Each row was made from one small tree. Brackets hold a mark, then the marks that hang from it, in alphabetical order. Every link used is in the known rows. Write each row's tree.
Known rows
(luroz (sinud foga leba rugeta)): [ 0.66 -0.10  2.09  0.76 -0.32 -0.23  1.08  0.00  0.39  0.70  0.48 -0.32
 -0.52 -0.55  1.27  0.09  1.75  4.16  0.16  2.19  0.13  0.06  1.25  1.25
  0.36 -1.87 -1.09 -1.04 -1.26 -0.11  0.46  1.67]
(foga (sinud leba)): [ 1.37  0.24  1.24  1.94 -0.30  0.29  0.52 -0.56  0.80  0.79  0.28 -1.58
 -0.12  0.61  0.50 -1.02  1.37  4.18  0.27  0.89  0.19  0.28  2.19  1.05
  0.23 -0.42  0.52 -0.87 -0.91 -0.69 -0.54  0.48]
(leba (ritof gasulef) (sinud foga rugeta) (tibup luroz)): [ 0.45  1.66 -0.82  1.38  1.02  0.46  0.33 -2.67  0.82 -0.41  1.78  0.02
 -1.79 -1.53 -0.31 -0.09  0.58  4.37 -0.23  3.00  0.41  0.16  2.74  0.33
  2.10 -1.57 -0.45 -3.14 -0.86  0.09  0.70  0.34]
(bikemal foga (luroz (sinud (leba ritof) rugeta) (tibup gasulef))): [-0.75  0.33  1.71  1.03  1.64  0.54  2.27  0.39  0.68  0.95  0.58 -0.34
 -0.14 -1.48  1.69 -0.33  0.82  4.42  0.87  2.31 -0.79 -0.22  1.69  0.28
  1.38 -1.49 -1.10 -1.42 -1.80 -0.18  0.97  2.55]
(foga (sinud (leba tibup) luroz rugeta)): [ 0.89 -0.24  1.26  2.02 -0.97 -0.74  0.55 -1.75  1.95  0.26  0.51 -1.39
 -1.17 -0.10  0.73 -0.03  1.69  4.92  0.92  2.40  0.20 -0.10  2.57  1.12
  1.02 -0.79  0.73 -1.27 -2.13 -0.37 -0.45  0.20]
(ritof gasulef): [ 0.54  0.51  0.11  1.76  0.19  1.23  0.16 -1.11  0.76  0.28  0.56  0.25
  0.10 -0.28 -0.14 -0.57  1.43  3.94 -0.61  1.66  0.80  1.33  2.08  1.90
  0.45 -0.79  0.74 -0.88 -0.26 -0.72 -1.03  0.74]
(foga (sinud (leba (ritof gasulef)) luroz rugeta)): [ 1.30  0.10  1.46  2.32  0.04  0.31 -0.13 -0.95  1.40  0.02  0.16 -1.23
 -2.03 -0.04  0.88  0.48  1.10  5.59  0.46  2.78 -0.61  0.63  2.09  1.79
  1.74 -1.58 -0.45 -1.92 -2.03 -0.47 -2.02  1.05]
(leba ritof (tibup luroz)): [ 0.16  1.78 -0.58  1.13  0.34 -0.16 -0.19 -2.38  1.56  0.28  1.30 -0.75
 -0.80 -1.45 -0.10 -1.42  0.15  3.97  0.63  1.33  1.10  0.68  3.78  0.75
  1.38  0.64  1.61 -0.95 -0.78  0.22  0.50  0.17]
(gasulef (tibup (luroz (sinud (leba ritof))))): [-0.16  1.48  0.40  0.63  0.74 -0.27  0.70 -0.31  1.14  1.32  0.62 -1.25
 -0.42 -0.71  0.59 -1.23  0.66  3.68  1.62  1.10  0.69  0.04  3.18  0.49
  1.45 -0.30 -0.20 -1.51 -2.15  0.45  0.21  1.81]
(bikemal leba (luroz tibup)): [-0.36  0.17  0.65  0.70  0.02  0.13  1.42 -0.26  2.07  0.84  0.20 -0.60
  0.95 -0.09  0.30 -0.89  2.37  3.61  0.56  0.56  1.98  0.94  2.47  1.38
  0.43  0.30  1.36 -0.28 -0.56 -0.30  1.03  1.30]
(leba (ritof gasulef) (sinud foga luroz rugeta)): [ 1.06  0.71  0.77  1.14  0.07  0.20 -0.30 -2.01  0.68  0.21  1.35  0.40
 -2.17 -1.00  0.02  0.98  1.54  4.99 -0.55  2.73  0.09  0.07  2.05  1.34
  1.88 -1.88 -1.44 -2.45 -0.93 -0.36 -0.28  0.78]
(bikemal foga (leba ritof tibup) (luroz (sinud rugeta))): [-1.06 -0.24  0.13  0.89  1.18  0.35  2.08 -0.72  1.74  0.74  0.95  0.23
 -0.71 -1.74  0.60 -0.44  0.66  4.75  0.44  1.08  0.84 -0.61  2.67  0.87
  1.20 -0.19  0.14 -1.17 -1.20  0.59  1.46  0.69]
(leba ritof sinud (tibup gasulef luroz)): [-0.03  2.37 -0.83  1.81  0.81  0.35  0.02 -2.83  1.36 -0.10  2.03 -0.98
 -1.04 -1.44 -0.49 -0.97 -0.03  3.49  0.33  1.88  0.65  0.39  4.17 -0.69
  1.49  0.11  0.47 -2.64 -0.47 -0.28  0.87  0.13]
(sinud leba (luroz tibup) rugeta): [ 0.29  0.03  2.01  1.15 -0.89 -0.61  0.70 -0.86  1.78  1.23  0.14 -0.68
 -0.39 -0.11  1.42 -0.08  2.23  4.65  1.02  2.40  0.73  0.77  2.11  1.68
  1.45 -0.68  0.47 -0.56 -2.12 -0.33 -0.35  1.79]
(foga (sinud (leba ritof (tibup gasulef)) luroz)): [ 1.09  0.86  0.69  1.92 -0.43 -0.01  0.03 -1.92  1.89 -0.21  0.55 -1.82
 -1.43 -0.74  0.11 -0.21  1.41  4.49  0.46  1.92  0.06  0.33  3.74  0.09
  1.82 -0.93  0.05 -1.77 -1.79 -0.28 -0.54  0.62]
(tibup (luroz sinud)): [-0.27  0.57  0.87  1.23  0.41  0.25  0.39 -0.91  0.90  0.35  1.28 -0.39
  0.00 -0.15  0.35 -1.37  0.46  3.65  1.13  0.98  0.38  0.42  2.40  0.89
 -0.13 -0.52  0.95 -0.53 -0.63 -0.31  0.45  0.97]
(bikemal (foga (sinud rugeta)) (leba (ritof gasulef)) (luroz tibup)): [-0.23 -0.36  0.51  1.91  1.62  1.45  2.37  0.29  1.26  0.10  0.49 -0.43
 -0.41 -0.42  0.95 -0.35  0.84  5.06 -0.18  1.71  0.10 -0.18  1.31  1.18
  1.62 -1.39  0.21 -2.15 -1.11 -0.07  0.24  1.25]
(luroz sinud (tibup gasulef)): [-0.66  0.88  0.79  1.35  0.62  0.56  2.05  0.05  0.54  0.72  0.83 -0.42
  0.40  0.17  0.66 -1.07  1.34  2.83  0.04  2.41  0.63  0.77  2.57  0.28
  0.06 -2.21  0.02 -1.34 -0.03  0.37  1.01  1.84]
(luroz (sinud foga leba) tibup): [ 0.37  0.58  1.47  0.41 -0.30  0.23  2.16  0.39  0.17  1.23  0.09 -0.19
  0.34  0.50  0.95 -1.13  2.24  3.60  0.25  1.75  0.81  0.38  1.91  0.55
  0.80 -2.41 -0.62 -0.74 -0.70  0.46  1.51  1.97]
(ritof (gasulef tibup)): [ 0.05  0.88 -0.23  1.19  0.35  0.95  0.82 -0.55  1.07  0.82  0.54  0.02
  0.35 -0.48 -0.25 -0.50  1.88  3.27 -0.45  2.00  1.34  0.46  2.48  1.79
  0.81 -0.78  0.41 -1.44 -0.95 -0.18 -0.76  0.77]
(sinud foga (leba ritof) (luroz (tibup gasulef)) rugeta): [ 0.75  0.65  2.14  0.51 -0.61 -0.29  0.30 -0.75  1.23  0.10  0.30 -0.83
 -1.06 -1.54  1.42  1.01  2.36  4.65  0.24  3.47  0.06  0.58  2.16  0.95
  2.52 -1.63 -1.02 -1.67 -1.99 -0.32  0.18  2.55]

Which tree is each row?
[-0.31 -0.01  1.16  0.02  0.30  0.02  2.23  0.47  1.08  0.39  0.24 -0.22
  0.73  0.20  0.42 -0.81  2.81  3.66  0.37  0.86  1.51  0.25  1.91  0.70
  0.34 -1.62 -0.11 -0.70 -0.43  0.20  2.31  1.79] -> (bikemal leba (luroz (sinud foga) tibup))
[-0.29  0.65  0.76  0.13  0.03 -0.07  0.86 -0.37  0.69  0.17  1.33 -0.40
  0.19 -0.74  0.16 -0.66  1.72  3.11  0.80  1.26  1.02 -0.88  2.29  0.39
  0.49 -1.23  0.16 -1.18 -1.29  0.31  1.39  1.34] -> (gasulef (tibup (luroz (sinud foga))))
[ 0.80  0.90  0.21  2.25  0.10 -0.43  0.93 -1.37  1.25  0.96  0.21 -1.84
 -1.64 -0.40  0.98 -0.72  0.13  4.68  0.17  2.74  0.22  0.42  3.10  1.01
  1.46 -0.60  0.13 -2.16 -1.25  0.53 -0.28  0.55] -> (foga (sinud (leba ritof tibup) rugeta))
[-0.37  0.50  0.03  0.88  0.73  1.18  0.93 -1.29  2.21 -0.34  0.95 -0.03
 -0.07 -2.57 -0.29 -0.15  1.56  4.16 -0.35  0.39  1.25 -0.03  3.24  0.38
  1.61  0.86  0.63 -1.07 -1.05 -0.64  0.98  0.63] -> (bikemal foga (leba ritof (tibup gasulef)) luroz)
[ 0.25  1.03  0.44  1.50  0.14  0.19 -0.01 -2.58  1.20 -1.18  2.29 -0.45
 -1.01 -1.82 -0.25  0.60  1.18  3.60 -0.15  2.85  0.42 -0.54  2.54 -0.40
  1.20 -1.08 -0.15 -2.63 -1.03 -0.67  1.34  0.36] -> (leba (sinud foga rugeta) (tibup gasulef luroz))
[-0.13  0.32  1.11  0.76  0.51  0.46  1.27  0.02  0.85 -0.33  0.69 -0.10
 -0.38 -0.69  0.81  0.36  2.11  4.05  0.85  2.69  0.38 -0.60  1.35  0.99
  1.41 -2.56 -1.14 -2.22 -2.77 -0.19  0.02  1.94] -> (ritof (gasulef (tibup (luroz (sinud foga leba rugeta)))))
[-1.18  0.63  0.32  1.78  0.71  0.12  0.85 -1.65  1.66 -0.85  1.64 -0.57
 -0.67 -1.41  0.39 -0.34  0.29  3.65  0.55  2.99  0.06  0.20  2.64  0.19
  0.34 -1.32  0.40 -1.87 -1.15  0.00  0.70  1.02] -> (leba (tibup gasulef (luroz (sinud rugeta))))
[-0.54 -0.17  0.93  0.77  0.28  0.28  1.08 -0.06  1.83  0.39  0.59 -0.34
  0.36 -0.06  0.18 -0.73  1.86  3.84  0.74 -0.03  1.34  0.68  2.35  1.25
 -0.34 -0.07  0.44 -0.37 -0.50 -0.36  0.77  1.07] -> (bikemal leba (luroz sinud))
[-0.23 -0.73  1.72  0.29  0.28 -0.14  1.10  0.01  1.44 -0.16  0.80 -0.13
 -0.40 -0.84  0.71  0.60  2.34  4.41  0.19  1.13  0.74 -0.07  1.18  1.40
 -0.05 -1.08 -0.58 -0.87 -0.97 -0.15  1.24  1.47] -> (bikemal leba (luroz (sinud foga rugeta)))
[ 1.03  0.41  2.33  0.52 -1.18  0.20  0.53 -0.80  1.06 -0.16  0.31 -0.49
  0.05 -0.62  0.62  0.53  3.52  4.01  0.21  2.06  0.80  0.32  2.08  0.43
  1.68 -1.67 -0.33 -0.59 -1.68 -0.93  0.49  2.15] -> (sinud foga leba (luroz (tibup gasulef)))
[ 0.46  0.63  1.64  0.50  0.48 -0.49  0.25 -0.70  0.68  0.10  0.88 -0.63
 -1.30 -1.17  1.38 -0.28  0.67  4.81  0.86  2.17 -0.37  0.07  1.76  0.84
  1.28 -1.26 -0.82 -1.38 -1.79  0.04  0.59  1.94] -> (tibup (luroz (sinud foga (leba ritof) rugeta)))
[ 1.06 -0.44  1.79  1.57  0.57  0.59  0.90 -0.30  0.89  0.73  0.82 -0.93
  0.54 -0.22  0.63 -1.13  1.54  4.70  0.81 -0.39 -0.46 -1.06  1.27  1.06
  0.31  0.20  0.93 -0.12 -1.43 -1.75  0.09  0.47] -> (bikemal (foga (sinud leba)) luroz)
[-0.56 -0.81  1.26  0.65  0.57  1.02  1.54  0.03  1.32  0.63  1.08  0.56
  0.58 -0.69  0.31 -0.84  1.65  4.23  0.53 -0.73  1.11 -0.54  1.56  0.99
  0.16  0.12  0.52  0.02 -0.91 -0.74  1.04  0.94] -> (bikemal foga leba (luroz sinud))
[ 0.79  0.60  0.64  0.71 -0.93  0.70  0.41 -1.05  0.93  0.68  1.12 -0.21
 -0.21 -0.40 -0.32 -0.06  2.48  3.72 -0.81  0.20  2.03  0.02  2.25  0.50
  0.69 -0.29 -0.31 -1.42 -0.09 -0.56  1.05  0.50] -> (bikemal (leba (sinud foga)))
[ 0.53  0.41  0.92  1.21 -0.73 -0.26 -0.01 -2.82  1.45 -0.50  1.79  0.03
 -1.39 -1.57 -0.35  1.23  2.26  3.79 -0.43  2.91  0.47 -0.41  2.65 -0.05
  1.22 -1.52 -0.67 -2.19 -1.22 -0.51  0.92  0.26] -> (leba (sinud foga luroz rugeta) (tibup gasulef))
[ 0.00  1.49 -0.37  2.02  0.07  0.50  0.71 -2.25  1.19  0.41  1.48 -0.51
 -0.47 -0.95 -0.62 -0.63  1.23  2.92 -0.58  1.90  1.21  0.51  3.59 -0.09
  0.59 -0.50  0.21 -2.08 -0.10 -0.44  0.74 -0.05] -> (leba sinud (tibup gasulef))
[-0.69  0.32  0.91  1.34  0.43 -0.13  2.22  0.09  0.44  1.50  0.52 -0.23
  0.07  0.39  1.35 -0.91  0.48  3.50  0.24  3.00  0.59  0.77  2.12  1.26
  0.14 -1.86  0.16 -1.20 -0.38  0.89  0.94  1.63] -> (luroz (sinud rugeta) tibup)
[-0.81  0.85  0.34  0.82  0.42  0.08  0.67 -0.58  1.05  0.76  1.31 -0.57
  0.44 -0.45  0.04 -1.38  1.01  3.06  1.21  1.09  0.99 -0.24  2.63  0.56
  0.28 -0.34  0.75 -1.10 -1.31  0.34  0.56  1.10] -> (gasulef (tibup (luroz sinud)))
[ 0.11  1.34 -0.21  0.46  0.43 -0.07  0.74 -1.74  0.74 -0.20  1.35 -0.30
 -0.99 -1.06 -0.01 -1.21  0.62  3.84  0.46  1.73  0.66  0.12  3.33  0.15
  1.12 -1.26  0.06 -1.44 -0.61  0.81  1.84  0.77] -> (leba ritof (tibup (luroz (sinud foga))))
[-0.05  0.97  0.13  0.59  0.63 -0.42  0.70 -1.61  0.79 -0.25  1.43 -0.31
 -1.53 -1.48  0.67 -0.57  0.14  4.27  0.44  2.73  0.21 -0.06  2.84  0.44
  1.28 -1.54 -0.15 -1.89 -1.05  0.98  1.59  1.08] -> (leba ritof (tibup (luroz (sinud foga rugeta))))
[ 0.82  0.34  1.06  2.10  0.20  0.25  1.17 -0.56  1.34  0.40 -0.10 -1.14
 -1.52  0.57  1.27 -0.16  1.20  5.23  0.61  3.27 -0.39  0.74  2.27  1.31
  2.14 -2.31 -0.40 -2.12 -1.93  0.17 -1.20  1.59] -> (foga (sinud (leba (ritof gasulef)) (luroz tibup) rugeta))
[ 0.02 -0.12 -0.18  1.28  1.43  1.69  1.48  0.20  1.44  0.19  0.78 -0.47
 -0.09 -0.82 -0.07 -0.31  1.41  4.47 -0.22  0.17  0.92 -0.99  2.13  1.01
  1.43 -0.37  0.13 -2.07 -1.60 -0.37 -0.10  0.63] -> (bikemal (foga sinud) (leba (ritof (gasulef tibup))) luroz)
[ 0.00  0.03  1.46  0.76  0.28 -0.12  0.25 -0.72  0.60 -0.34  1.55 -0.16
 -0.74 -0.90  0.85  0.01  0.80  4.05  0.67  2.12 -0.03 -0.26  1.27  0.96
  0.17 -1.48 -0.02 -1.10 -0.84 -0.19  1.10  1.37] -> (tibup (luroz (sinud foga rugeta)))
[-0.13  1.80 -1.15  2.11  1.17  0.54  0.42 -2.84  1.38  0.01  1.59 -0.10
 -1.69 -1.12 -0.21 -0.59 -0.18  4.30  0.21  3.00  0.52  0.62  3.31  0.60
  1.87 -0.85  0.04 -2.90 -1.04  0.07 -0.04  0.05] -> (leba (ritof gasulef) (sinud rugeta) (tibup luroz))
[-0.31  1.62  0.07  0.76  0.85  0.27  0.44 -1.77  0.72 -1.09  1.48 -0.39
 -0.89 -1.70  0.02 -0.64  0.74  3.52  0.15  2.28  0.28  0.17  3.39 -0.40
  1.21 -1.67 -0.33 -1.97 -0.60  0.39  1.65  1.13] -> (leba ritof (tibup gasulef (luroz (sinud foga))))
[-0.25  1.09 -0.38  1.05  1.06  0.46  0.98 -1.65  0.71 -0.97  1.17  0.28
 -1.60 -1.29  0.20 -0.27  0.27  4.41  0.04  3.36 -0.05  0.20  2.37  0.65
  1.50 -2.52 -0.58 -2.50 -1.00  0.72  0.79  1.11] -> (leba (ritof gasulef) (tibup (luroz (sinud foga rugeta))))
[ 0.03  1.16 -0.03  1.19  0.46  0.13  0.28 -1.61  1.44  1.21  1.18 -0.15
 -1.76 -1.00 -0.14  0.63  1.23  4.25  0.18  3.03  0.70  0.06  2.97  1.45
  2.08 -1.10 -0.99 -3.00 -1.62  0.17 -0.94  0.68] -> (leba (ritof (gasulef tibup)) (sinud luroz rugeta))
[ 0.34  1.32  0.18  1.64  0.46 -0.23  0.10 -1.57  0.69  1.80  1.20 -0.67
 -1.49 -1.03  0.47 -0.54 -0.04  4.12 -0.23  2.31  0.49  0.53  2.84  1.19
  0.88  0.09 -0.40 -2.11 -0.10  0.14  0.07  0.56] -> (leba ritof (sinud rugeta))
